What can hang from each mark
J: Y
N: G Y
G: J N Y
F: H W
Z: G
D: F
Y: D F H N W Z

Each row was made from one small tree. The marks that hang from a mark follow it in brackets, in alphabetical order. Every link used is in the known rows. Write each row's tree.
In the rows, zero is written as 128.
Known rows
G{J Y{D F H N W Z}}: [ 94 152 167  89 176 151  63  74 115 160  80 133 117  54  77 134  74 136
 173 108 201 122 120 128  96 157 215 199 186 118 134 155 108  86 183 118
 131 180  84 109 185 173 100  88 144 134 126  91  60 155  31 145 125 152
 110 119 149 153 107  78 139 127 130 182  83  89 149 127 135 104  90 106
  74 214  86 146 105  73  92  97]
Y{H}: [109 136 120 106 157 145  92  81 118 123 105 118 119 112  79 138 118 126
 140 109 156 137 129 116  87 131 174 125 156 143  94 174 106 102 158 135
 145 157 109 118 150 142 111 126  93 106 122 137  85 129  89 151 118 129
 137 139 114 152 113  99 144 146 133 162 100 123  92 147  96 132 114  90
  88 162 103 129 122  78 111  85]
Z{G{J N Y{D{F} H W}}}: [ 99 167 130 126 162 118  63  91  98 152 118 148 133  91  89 144  70 132
 145 111 190 118  91 145  87 135 186 168 138 139 131 154 111  86 166 115
 113 172  87 132 170 139  85  83 106 111 115 119 102 167  59 163 130 144
 133 122 124 149 119  90 121 138 136 163  86 118 118 149 124 106 109 108
  97 181  92 119 113  78 135  68]
Y{N{G}}: [107 148 122  98 142 143  82  75 104 134 106 119 136 113  88 135 103 126
 154 139 163 156 153 113  99 120 179 128 153 147 110 165  96 100 169 134
 144 152 114 134 169 148 122 122 102 113 130 131  99 146 106 154 124 133
 146 154 130 160 118  99 128 144 116 148 100 121  94 139 115 136 121  87
  84 169 124 151 107  91 119  76]
J{Y{D F H N W Z}}: [ 80 132 159  94 179 157  67  35  76 145  94 121 124  68  82 122 112 120
 169 127 162 116 150 106 101 149 199 163 183 156 105 154  83  89 187 128
 133 167 120 109 172 176 122 107 142 143 135  64  57 151  38 159 109 138
 115 158 153 150 106  77 175 125 139 154 105 102 106 148 127 114  89 108
  55 206 105 153  96  86  97 103]
N{G{J} Y{D H W Z}}: [ 98 128 160  74 186 147  76  75  80 159 114 139 114 107  55 155 104 128
 176  88 178 113 149 105  81 150 175 164 178 157  97 167  86  92 190 136
 127 153 100 134 169 152 159 105 133 145 136 128  62 145  79 154  73 115
 140 187 148 146 107  63 127 128 121 153  89  96 131 146 138 114 104  75
  81 210 108 143  98  73  95  75]
N{Y{W Z}}: [103 120 109  90 155 137  94  68 106 140 123 141 121 120  77 148 123 125
 151  94 159 149 143 124  88 141 174 146 160 152 106 167  79 119 184 142
 146 154 108 118 164 150 154 120 114 128 126 159  86 148  90 137 103 125
 136 160 142 146 118  94 135 130 141 148  91 112  84 162 132 141 126  92
  80 184 120 125 110  87 112  73]
G{J}: [121 152 108 114 148 123  84  89 133 140 109 137 138 125  95 148  90 144
 130 114 173 164 119 131  93 122 164 107 144 147 100 186 108 117 147 126
 150 157  97 123 154 130  97 111 100  86  96 149 111 143  96 146 129 137
 154 122 111 160 128 110 110 153 136 162  90 119  98 153 105 136 118  83
  98 165 106 133 128  93 139  82]
Z{G{J N{Y{F{W}}}}}: [109 157 113 118 149 105  65  89 111 145 120 143 135 113 100 138  77 133
 131 125 170 146 113 136  84 120 173 134 129 159 127 167  88  93 155 136
 116 154  88 139 166 132  87 102 108  99 103 134 118 159  86 150 134 133
 158 130 130 163 120 102 114 141 134 159  87 123 115 152 127 134 123  99
  95 178 106 113 114  88 143  78]
Y{D H N Z{G}}: [ 83 129 163 102 171 163  74  50  84 141 110 104 106  63  57 133 134 131
 165 138 158 132 141 112  74 157 192 195 182 156 107 134  83  81 181 134
 111 173 114 117 166 179 105 125 127 157 151  84  57 150  53 156 120 133
 121 171 144 154 102  81 173 119 124 138 108 108 112 136 131 102 100 114
  43 193  76 136  96  72  90  88]
N{G{J} Y{D F H W}}: [102 139 164  62 184 145  67  84  87 155  97 135 119  98  67 144  86 123
 174  84 189 109 148 100  82 141 181 152 173 156 101 171  82  91 187 136
 130 152  98 151 169 142 147 110 136 135 134 112  67 150  76 158  79 117
 131 176 149 153 102  63 125 137 116 169  84 106 139 127 135 118 107  77
  88 209 110 155  99  74  96  91]
N{G{J} Y{D F{H} W}}: [105 140 154  63 167 133  69  88  82 153 103 141 127 107  78 136  72 124
 166  89 181 124 154 108  82 145 169 140 172 168 107 171  81  93 180 138
 143 150  94 153 172 153 151 116 135 132 123 122  87 153  79 152  93 117
 133 173 148 155 115  66 119 138 118 163  81 108 132 135 141 122 101  78
  95 212 114 155  99  92 104  90]
J{Y{D F{W} H N}}: [ 88 138 148 103 169 138  64  52  90 146  94 126 129  81  94 114 100 112
 155 130 154 121 148 110  99 123 190 127 172 170 107 167  88  82 170 132
 140 156 113 123 169 166  99 121 133 128 118  81  77 147  56 155 125 137
 129 152 137 163 106  85 166 142 140 156 107 121 107 143 123 129  89  99
  77 197 107 153  99  90 107 115]
Z{G{J Y{F W}}}: [103 163 120 119 152 123  72 100 106 142 112 147 135  97 103 133  77 135
 141 114 176 150 104 137  82 136 176 154 136 141 119 172  93  98 163 125
 118 163 100 142 170 121  98  85  99 104 103 119 106 165  80 153 120 139
 131 115 129 158 128  96 113 141 132 163  87 115 116 155 124 126 118 105
  87 182 115 117 131  89 136  76]
G{J N{Y{H Z}}}: [116 159 114 115 152 117  69  74 137 157 106 138 128 120  81 156  75 135
 139 114 180 134 122 134 100 122 186 135 150 138 135 168 111  91 163 132
 138 163  76 106 166 156  96  94 119  93 112 146  99 138  70 144 136 139
 163 125 130 156 106  94 119 141 141 171  84 108 126 147 115 130 120  88
 104 181  94 118 103  72 129  74]
Z{G{Y{F N}}}: [ 95 163 113 121 140 132  77  89 106 137 112 134 133  93 101 124  88 121
 143 130 160 156 122 135  81 129 181 156 137 144 126 158  86  86 171 133
 119 162 110 142 170 132  93 100  94 109 118 116 111 159  88 151 134 139
 126 122 134 166 120  97 128 142 131 157  97 123 109 150 125 134 127 107
  81 173 120 120 123  88 132  75]
D{F}: [111 152 107 103 143 117  92  72 110 139 123 145 126 128 110 150 107 126
 132 112 170 155 129 140  89 129 155 112 146 143  96 162 104 107 151 118
 155 165 121 132 135 128 125 152  96 101 127 158 118 149 107 149 141 135
 133 151 108 145 123 128 130 151 136 154  98 134  79 158 102 135 121  88
  98 137 118 136 115  93 149  76]
Z{G{N}}: [104 153 104 128 142 121  78  87 102 129 125 130 140 116  99 140  97 131
 129 133 156 147 111 135  84 130 174 134 125 160 116 155  94  99 159 130
 122 161 104 133 165 133  92 106  86  96 113 135 118 152  97 156 135 135
 148 134 120 157 125 103 127 142 133 152  99 132  87 159 113 127 128 107
  86 156 110 114 119  91 146  64]
J{Y{N}}: [ 99 153  99 130 141 132  81  55 101 142 112 134 150 117 100 125 102 116
 140 138 145 154 145 122 108 104 174 101 143 163 108 177  95  97 168 132
 149 153 121 116 163 146 106 101 102 101 110 113 107 148  87 156 130 139
 150 137 128 163 118  98 141 151 148 142 108 124  77 165 113 147 116  89
  89 171 132 137 112  97 134  82]
N{G Y{H W}}: [103 132 133  77 169 143  86  84  86 141 115 138 122 124  68 146 108 113
 166  89 167 120 152 103  88 130 170 140 158 152  98 178  87  98 185 145
 134 141 109 143 166 135 165 112 108 130 136 145  77 141 102 157  76 111
 142 178 140 147 109  73 126 137 121 153  90 115 108 146 122 135 119  72
  98 187 133 136 106  76 103  71]

Which tree is each row?
[104 164 125 131 157 124  65  87 129 168 102 150 138  96  90 155  48 136
 152 114 185 126 101 156 101 146 208 161 156 133 149 150 131  88 174 110
 143 183  72  98 186 168  77  77 119  94 104 139 104 143  53 141 155 157
 143 106 126 157 119  88 113 142 143 180  83 104 130 152 128 106 105 100
 107 188  83 133 108  80 134  66] -> G{J N Y{D Z}}
[ 89 139 144 111 172 148  72  80 105 148 102 137 125  80  76 144  82 125
 167  99 182  95 106 141 102 165 222 190 168 128 141 138 125  91 191 114
 139 182  83  93 192 182 103  90 116 123 130 131  72 142  40 148 133 151
 118 126 134 141 112  77 146 126 140 180  87 103 111 147 126  98  96 114
  91 191  87 137 101  74 104  68] -> G{N Y{D H W Z}}
[111 171 116 133 153 120  65  97 136 163  97 151 150 102  93 150  40 133
 146 106 193 126  95 155 103 130 206 142 144 136 148 159 135  92 169 109
 147 176  68 106 184 157  67  74 111  84  97 145 115 148  60 146 157 157
 146  96 118 160 120  88 105 151 144 184  81 115 124 143 125 111 111  98
 119 182  86 138 109  83 138  69] -> G{J N Y{D}}
[105 133 157  73 160 139  67  70 120 131  80 109 108  75  92 114 108 123
 153 134 171 133 149 106  96 131 198 152 177 139 118 166  88  87 157 142
 135 155 101 126 168 169 103 147 133 131 132 101  70 142  67 142 135 138
 125 141 137 161 102 104 163 133 119 172  93 118 124 119 115 137  94 105
  72 188 101 148 102  81  91 124] -> Y{F{W} H N}
[116 171 100 140 147 107  65  73 123 155 107 146 155 126 105 147  59 136
 130 131 173 137 114 138 114 108 181  98 133 152 126 180 120  94 154 118
 146 162  85 109 168 146  77  79 108  72  90 130 120 143  75 156 146 148
 170 110 117 160 121 100 113 154 147 167  92 119 104 161 106 132 114  87
 111 173 109 129 111  90 154  74] -> G{J{Y} N}
[ 95 136 151  92 168 137  81  88  81 153 115 145 117 108  88 146  93 117
 166 108 161 118 138 123  89 152 175 153 170 146 101 160 107  80 174 121
 138 162 111 134 167 149 136 122 108 128 133 142  90 136  94 150 110 126
 133 165 123 149 120  86 131 141 118 158  96 113 121 158 118 117  96  80
  99 181 119 145 109  84 116  71] -> N{G{Y{D{F{W}} H Z}}}
[ 82 138 165  86 163 158  66  49  89 143  97 108 114  59  85 127 113 134
 164 146 165 148 148 117  72 168 199 193 180 160 117 124  67  86 181 131
 116 178 118 128 172 176 105 135 139 149 146  74  75 159  58 145 133 139
 110 167 156 162 110  89 164 120 121 156 105 109 120 132 144 106 106 123
  35 193  85 152  96  90 106  98] -> Y{D F N Z{G}}
[113 170 118 112 137 118  74 102 136 152  90 149 135 102 109 128  47 130
 141 109 178 153 115 143  96 133 176 129 159 131 130 182 115  86 154 126
 156 166  84 123 169 147  89  95 110  88  94 133 113 141  69 137 145 146
 131  93 124 165 125  95 110 155 136 182  79 109 137 145 113 134 103  90
 115 188 110 129 124  89 127  89] -> G{J Y{F{H}}}
[102 154 119 117 157 135  76  93 120 139 100 141 136  97  88 139  71 120
 152 100 183 104 103 141 110 137 214 162 147 120 144 159 130  94 179 118
 143 170  80 103 188 162  98  81  99 101 118 144  89 142  59 152 137 151
 129 107 124 145 113  88 131 140 140 184  83 115 104 146 110 117 108 108
 112 177 107 128 111  74 116  67] -> G{N Y{H W}}
[101 134 127  86 155 143  85  62 119 144 101 128 106 106  77 138 112 115
 154 103 157 139 154 117  81 140 179 148 171 145 111 164  78  90 179 150
 137 158 109 122 154 152 135 128 120 122 136 131  80 132  81 136 113 123
 127 157 148 156  99  88 149 135 135 167  94 111 122 147 123 142 124  90
  77 182 111 123 105  72 105  88] -> N{Y{F H Z}}
[ 98 160 126 123 159 120  68  71  84 146 125 140 137  98  92 136  99 133
 139 127 170 144 115 126  83 119 161 138 140 160 101 169  89  91 158 123
 115 159 111 141 156 128  98  98 109 117 113 100 101 168  75 167 116 134
 143 144 125 154 120  98 129 142 136 138 100 120 101 157 121 122 111  98
  79 179 109 122 116  88 138  80] -> Z{G{J{Y{D{F} H N W}}}}
[ 95 122 156  66 180 154  78  76  92 126  92 121 129  78  90 131 105 138
 161  95 183 125 126 116  82 171 200 159 171 159  97 148  84 126 179 117
 148 169 109 131 170 157 129 137 130 131 124 106  74 156  64 148 109 137
 103 155 134 147 125  88 151 132 128 176  91 120  89 129 131 105  98 113
  62 187  92 169 111  99 105 107] -> Y{D F W}
[108 142 107  90 135 126  86  80 120 137 104 137 124 120  93 126  91 114
 140 102 154 155 150 122  82 129 165 114 158 160 116 172  80  96 167 151
 157 150 102 134 155 151 131 132 111 110 117 144 106 139  91 135 127 123
 133 146 138 163 111  92 135 147 138 164  90 125 106 146 125 152 125  88
 100 180 120 128 108  91 117  90] -> N{Y{F{H}}}
[104 155 126 110 153 133  74  81 124 158 102 146 132  88  88 141  78 139
 157 117 189 151 117 140 106 138 197 172 162 116 135 171 113 103 176 120
 141 169  88 104 185 158 106  78 122 115 111 131  88 157  61 141 131 153
 134 110 137 153 124  99 117 133 135 164  81  94 120 150 129 124 105  98
  89 197 110 130 117  84 114  76] -> G{J Y{N W Z}}
[110 163 107 128 147 113  69  87 112 144 122 139 135 116  87 145  85 132
 130 121 170 143 112 135  82 116 170 135 128 153 125 168  95  89 158 135
 114 157  90 136 162 130  88  91  98  98 109 132 112 155  86 157 126 133
 159 129 126 159 115  96 116 142 136 155  90 122 111 152 120 131 129  96
  94 172 102 106 115  79 142  68] -> Z{G{J N{Y{H}}}}
[108 161 163  77 162 151  63  70 113 143  75 107 117  82  83 127  87 126
 164 136 184 130 156  98  95 126 193 154 174 129 116 167  94  74 165 136
 128 158 106 139 165 153 109 120 128 120 140  83  71 141  73 157 118 133
 132 144 144 162  97  85 142 139 105 177  93 107 147 112 108 127 105  92
  73 187 108 153 103  71 100 104] -> Y{F H N{G{J}}}
[ 79 128 153 109 175 137  66  53  70 149 110 133 119  84  96 121 110 117
 153 128 138 118 138 115  84 149 177 143 174 179  94 161  77  78 171 130
 123 161 118 123 163 159 107 117 128 133 118  82  78 142  56 153 113 128
 127 162 139 158 116  83 170 133 142 150 109 113 112 167 125 121  85 103
  68 200 107 132 107  89 115 103] -> J{Y{D F{W} H Z{G}}}
[ 91 137 163  72 153 139  63  60  86 134  98 118 112  62  94 114  99 144
 155 144 176 152 145 115  91 167 183 191 184 139 125 151  71  85 168 140
 123 169 101 124 179 185 124 120 142 148 134  78  69 166  42 147 125 140
 114 146 160 150 120  96 157 111 119 152  87  90 127 137 131 119  85 120
  50 212 102 131 102  98  97 102] -> Y{F{H} N W Z{G{J}}}
[101 149 111 108 148 141  85  87 116 137 105 140 138  95  92 130  91 122
 155 111 176 145 121 136 105 130 201 158 150 126 131 165 111 108 181 126
 149 163 100 114 185 152 114  96 101 113 119 142  93 158  78 145 131 150
 123 117 130 153 123  98 127 138 137 164  88 114  90 146 124 131 115 104
  96 180 122 139 117  90 113  75] -> G{Y{N W}}
[110 166 108 123 144 112  67  87 114 146 118 140 138 114  97 143  76 133
 131 125 172 148 115 137  83 119 172 134 128 155 127 164  89  90 159 133
 116 158  90 139 163 129  88  93 103  94 106 129 118 158  87 154 132 135
 155 127 130 163 118  98 113 144 135 158  89 124 114 150 124 132 130 100
  91 172 106 111 115  85 146  73] -> Z{G{J N{Y{F}}}}
[ 93 149 112 126 156 127  82  56  85 151 122 147 145 118 103 137  99 114
 141 116 150 138 134 131  94 123 163  98 150 176  91 165  98  99 166 118
 153 161 123 124 150 139 114 118 107 105 112 119 110 149  83 158 127 135
 138 156 117 154 123  97 142 154 151 145 109 132  75 172 115 129 109  88
  93 166 118 145 110  98 144  82] -> J{Y{D{F}}}
[101 158 127 128 160 111  58  79  93 148 115 138 139 101 100 133  77 133
 131 133 165 129 108 131  89 125 176 132 137 165 117 166  93  83 154 125
 113 159  93 135 168 139  76  94 112 103 102 104 108 157  68 161 132 137
 153 130 125 162 121  93 129 142 137 158  97 123 115 156 119 122 106 103
  89 184  99 120 113  88 143  87] -> Z{G{J{Y{D F{W} H}} N}}
[101 147 130 104 157 143  86  99  90 145 112 141 139 117  90 143  82 118
 161 105 160 132 134 126  90 141 177 133 153 154 103 164 109  95 178 121
 147 158 111 137 173 135 127 106  93 107 121 146 106 138 108 153 111 128
 136 152 122 157 126  80 115 151 121 162  97 120 105 154 119 122 113  81
 104 173 125 151 117  90 126  64] -> N{G{Y{D}}}
[114 158 125 102 166 115  64  76 122 158 106 144 132 109  79 156  71 134
 144  98 202 117 114 136  99 125 190 139 149 141 131 165 113  99 165 122
 138 165  74 117 165 155 102 102 127 104 116 140  95 153  60 154 132 142
 151 134 127 148 107  92 119 140 139 172  79 116 115 135 123 118 114  90
 106 183  87 134  96  75 128  80] -> G{J N{Y{D{F} H W}}}
